Each row comes from the steps of one path. Every step used is in the known rows, and no mark comes twice. Write the path behind each row, first mark first.
Known rows:
leba-deragis-sekid-bada-kegi-vora-zagop: [  9  -9 -21 -13  13  -2  10  -4  -6  20  -4  10  -3  19 -10   8  10  12
 -31  18  21  -8]
vora-sekid-bada: [  4 -25 -25 -14  -2   6  -4 -20  -6  18  -3  20  -1  15  -5  10  12  -2
 -23  10  22  -7]
sekid-bada: [  9 -17 -21 -14  -2  -1  -3 -14  -6  14   0  10   1  13  -9   7  15  -5
 -18  19  17  -1]
vora-sekid: [ -6 -31 -28 -17  -5   5  -8 -22  -4  15   0  19  -5  17   2  11  -3  -5
 -21   0  18  -4]
sekid-bada-kegi-deragis-zagop: [ 10  -3 -24 -16   9 -12   3  -7  -1   5  -4   9   0  14  -2  13  22  16
 -45   6  19  -1]
kegi-deragis-sekid-bada-refosod: [  9  -2 -15 -34   7 -21   2  -3  -2   9  -2  10  -7  14 -15  14  20   7
 -38   1  16  -9]
bada-kegi-deragis: [ -4 -12 -24 -26   2 -14  -9 -12  -3   8  -5   2  -6  15   6   9  13   1
 -35  -2  19  -2]
leba-deragis-sekid-bada-kegi-vora: [  8  -8 -18  -8  13 -14   2 -11 -13  12  -4   9  -3  19 -16   3  12   6
 -32   9  21  -8]
sekid-bada-kegi-vora-zagop: [ 11 -13 -21 -14   8  10   2 -10   1  21  -5   6  -1  26  -1   8  18   7
 -20  24  13  -3]
deragis-zagop-bada: [  1 -20 -31  -1   1  -3   4  -5  -1  -4   5  11   3  16   3  16  -4   4
 -23   3  11  -2]
zagop-bada: [ -3 -23 -28  -6  -3  -3  -6  -7  -3   3   2   6   0  14   4  10   0  -6
 -14   5  15  -4]
bada-kegi-vora-zagop: [  2 -19 -24 -17   4  10  -2 -11   2  18  -3   4  -4  29   7  10   3   3
 -19  14   7   0]
kegi-bada-refosod: [ -3 -16 -13 -36  -6 -11   8 -23  -1   0  -5   3   0  21   3   3  13  -7
 -10  -2   7  -7]
sekid-bada-kegi: [  5 -13 -25 -20  -1  -5  -1 -18  -2  10  -6   3   0  17  -3   4  23   3
 -24  15  21   3]
refosod-bada: [  1 -29 -21 -19  -5  -4  -2  -7  -3   2  -4   6   5  14   3   0   6  -8
 -23   7  18   4]
leba-deragis: [ -7 -18 -25 -15  -5  -4  -1 -15 -15   8   3   4   3  10  -1   4  -2 -12
 -22   8  18  -8]
leba-deragis-zagop-vora-sekid: [ -6 -20 -35 -10  -1  -1   3 -12 -11   4   2  14   7  19  -6  20  -9   9
 -24   0  11 -17]
leba-deragis-zagop-bada-sekid: [ -9 -17 -28  -4   4 -13  14  -7  -7   3   6  10   4  22   2  12  -2  10
 -35   2  11  -3]
zagop-vora-sekid-bada: [  5 -22 -27 -14  -1   2 -10 -14  -4  15  -5  16   1  21 -13  18  13   5
 -13  11  16 -13]
zagop-vora-sekid: [ -3 -27 -33 -17  -3   1 -13 -15  -3  11  -4  14  -1  25  -6  20  -1   1
 -12   1  11 -12]
refosod-bada-kegi: [ -2 -24 -26 -25  -4  -7  -1 -11   1   0  -9   0   1  19   9  -2  15   1
 -29   4  23   9]
vora-sekid-bada-refosod: [ -1 -17 -23 -31  -6   2   2 -23  -4  14  -1  12  -2  21  -2  10  18   0
 -24   6  16 -13]

Write each row's path:
[ -3 -24 -32   4  10   4   1 -16  -2   2  -2  18  -2  29  11  17  -3  13
 -28  -5  14 -10] -> deragis-zagop-bada-kegi-vora-sekid
[ -3 -14 -23  -9  10 -18   5   0   0   5   1  14  -1  21   4  20   5  15
 -43  -4   9  -1] -> kegi-deragis-zagop-bada-sekid
[  1 -17 -32 -21  -1  -1  -9 -18   0  12 -10   9  -1  26  -7  15  21  12
 -19   8  20  -9] -> zagop-vora-sekid-bada-kegi
[ -6 -24 -27 -17   2   1   7  -2   9  18   1   9  -3  24   7  16   4   8
 -23  12   9   4] -> vora-zagop-bada-sekid
[  3 -14 -32  -5   3   0   7 -11 -12   8   0  15   9  17 -14  18   4  13
 -26  10  15 -19] -> leba-deragis-zagop-vora-sekid-bada
[  1 -16 -24 -23   7 -14   5  -1   2  -6  -7   5   3  15  10   7  14  13
 -49  -3  21   5] -> refosod-bada-kegi-deragis-zagop
[ -2 -26 -13 -25   0 -14   6 -21   1  13  -6  13  -3  25  -4   3  13  -2
 -19   0   5   7] -> kegi-bada-sekid
[ 12   0 -27 -18  10 -15  -2  -1   1   1  -6   3   3  21 -11  20  23  24
 -34   8  12  -7] -> sekid-bada-kegi-deragis-zagop-vora
[ 13 -10 -17 -18  10 -19  -4  -1  -5  14  -2  18  -8   7 -19  14  15   5
 -36   6  22  -3] -> kegi-deragis-sekid-bada
[ -1 -14 -25 -23   7  -6  -6 -18  -5  18 -10  14  -7  14   2  10  24   8
 -40   1  29 -12] -> vora-sekid-bada-kegi-deragis
[ 15 -12 -17 -10  12 -10  -3 -11  -3  12  -6  14  -8  26 -16   8  15  10
 -27  10  15   3] -> deragis-sekid-bada-kegi-vora
[  5  -9 -19 -30  -6  -4   3 -16  -3   8   1   2   1  20  -5   7  21  -2
 -19  13  11  -7] -> sekid-bada-refosod
[ 13 -17 -20 -15   2 -11  -1  -7  -2  12   0  18  -5  13 -20  11  11   4
 -26  12  20   5] -> deragis-sekid-bada
[ -2 -20 -32 -24   9 -12  -1  -3   2  -5 -13  10   3  23   6  18  12  22
 -45 -10  19  -9] -> refosod-bada-kegi-deragis-zagop-vora-sekid
[-11  -8 -30 -15  -2 -10  16  -8  -9  -9   6  -1   8  15   8  11  -3   3
 -28   0  11 -16] -> leba-deragis-zagop-bada-refosod
[ -3 -27 -25 -12   4   5 -10 -26  -5  15  -6  15  -6  30   7   9   2   0
 -23  -2  15  -8] -> bada-kegi-vora-sekid
[ -2 -12 -31 -22  13 -12   2   9   7   8  -6   7 -12  12   7  20   5  16
 -40  -2  24  -4] -> vora-zagop-bada-kegi-deragis-sekid
[  2 -25 -22 -19   5   8   3  -2   4  10  -8   3   3  27  12   1   9   3
 -24  14  15   3] -> refosod-bada-kegi-vora-zagop
[  2  -6 -30 -21   8 -15  -6  -2   2  -3  -5   1   0  24  -3  23   9  19
 -33  -2   7  -4] -> bada-kegi-deragis-zagop-vora
[ 10 -13 -19  -9   6  -1  -5 -17  -7  13  -6   7  -2  26  -6   4  21   2
 -19  16  14  -4] -> sekid-bada-kegi-vora
[ 15 -14 -20 -15  13   1   4  -3   4  21  -5  14  -8  24 -12  12  13  15
 -28  18  15   3] -> deragis-sekid-bada-kegi-vora-zagop
[  1 -13 -27  -5   8 -11   1   2  -4  -2   3  11   0  10   5  20  -1   6
 -34  -3  15  -9] -> kegi-deragis-zagop-bada
[ -7 -27 -29  -1   6   4  -8 -19  -5  10  -6  13  -6  28  13  11   2   2
 -18  -4  18 -14] -> zagop-bada-kegi-vora-sekid
[ -3 -12 -29 -17  11 -24  -6   0   0   1  -6   8 -12  12   1  16   8  11
 -39 -11  25  -3] -> zagop-bada-kegi-deragis-sekid
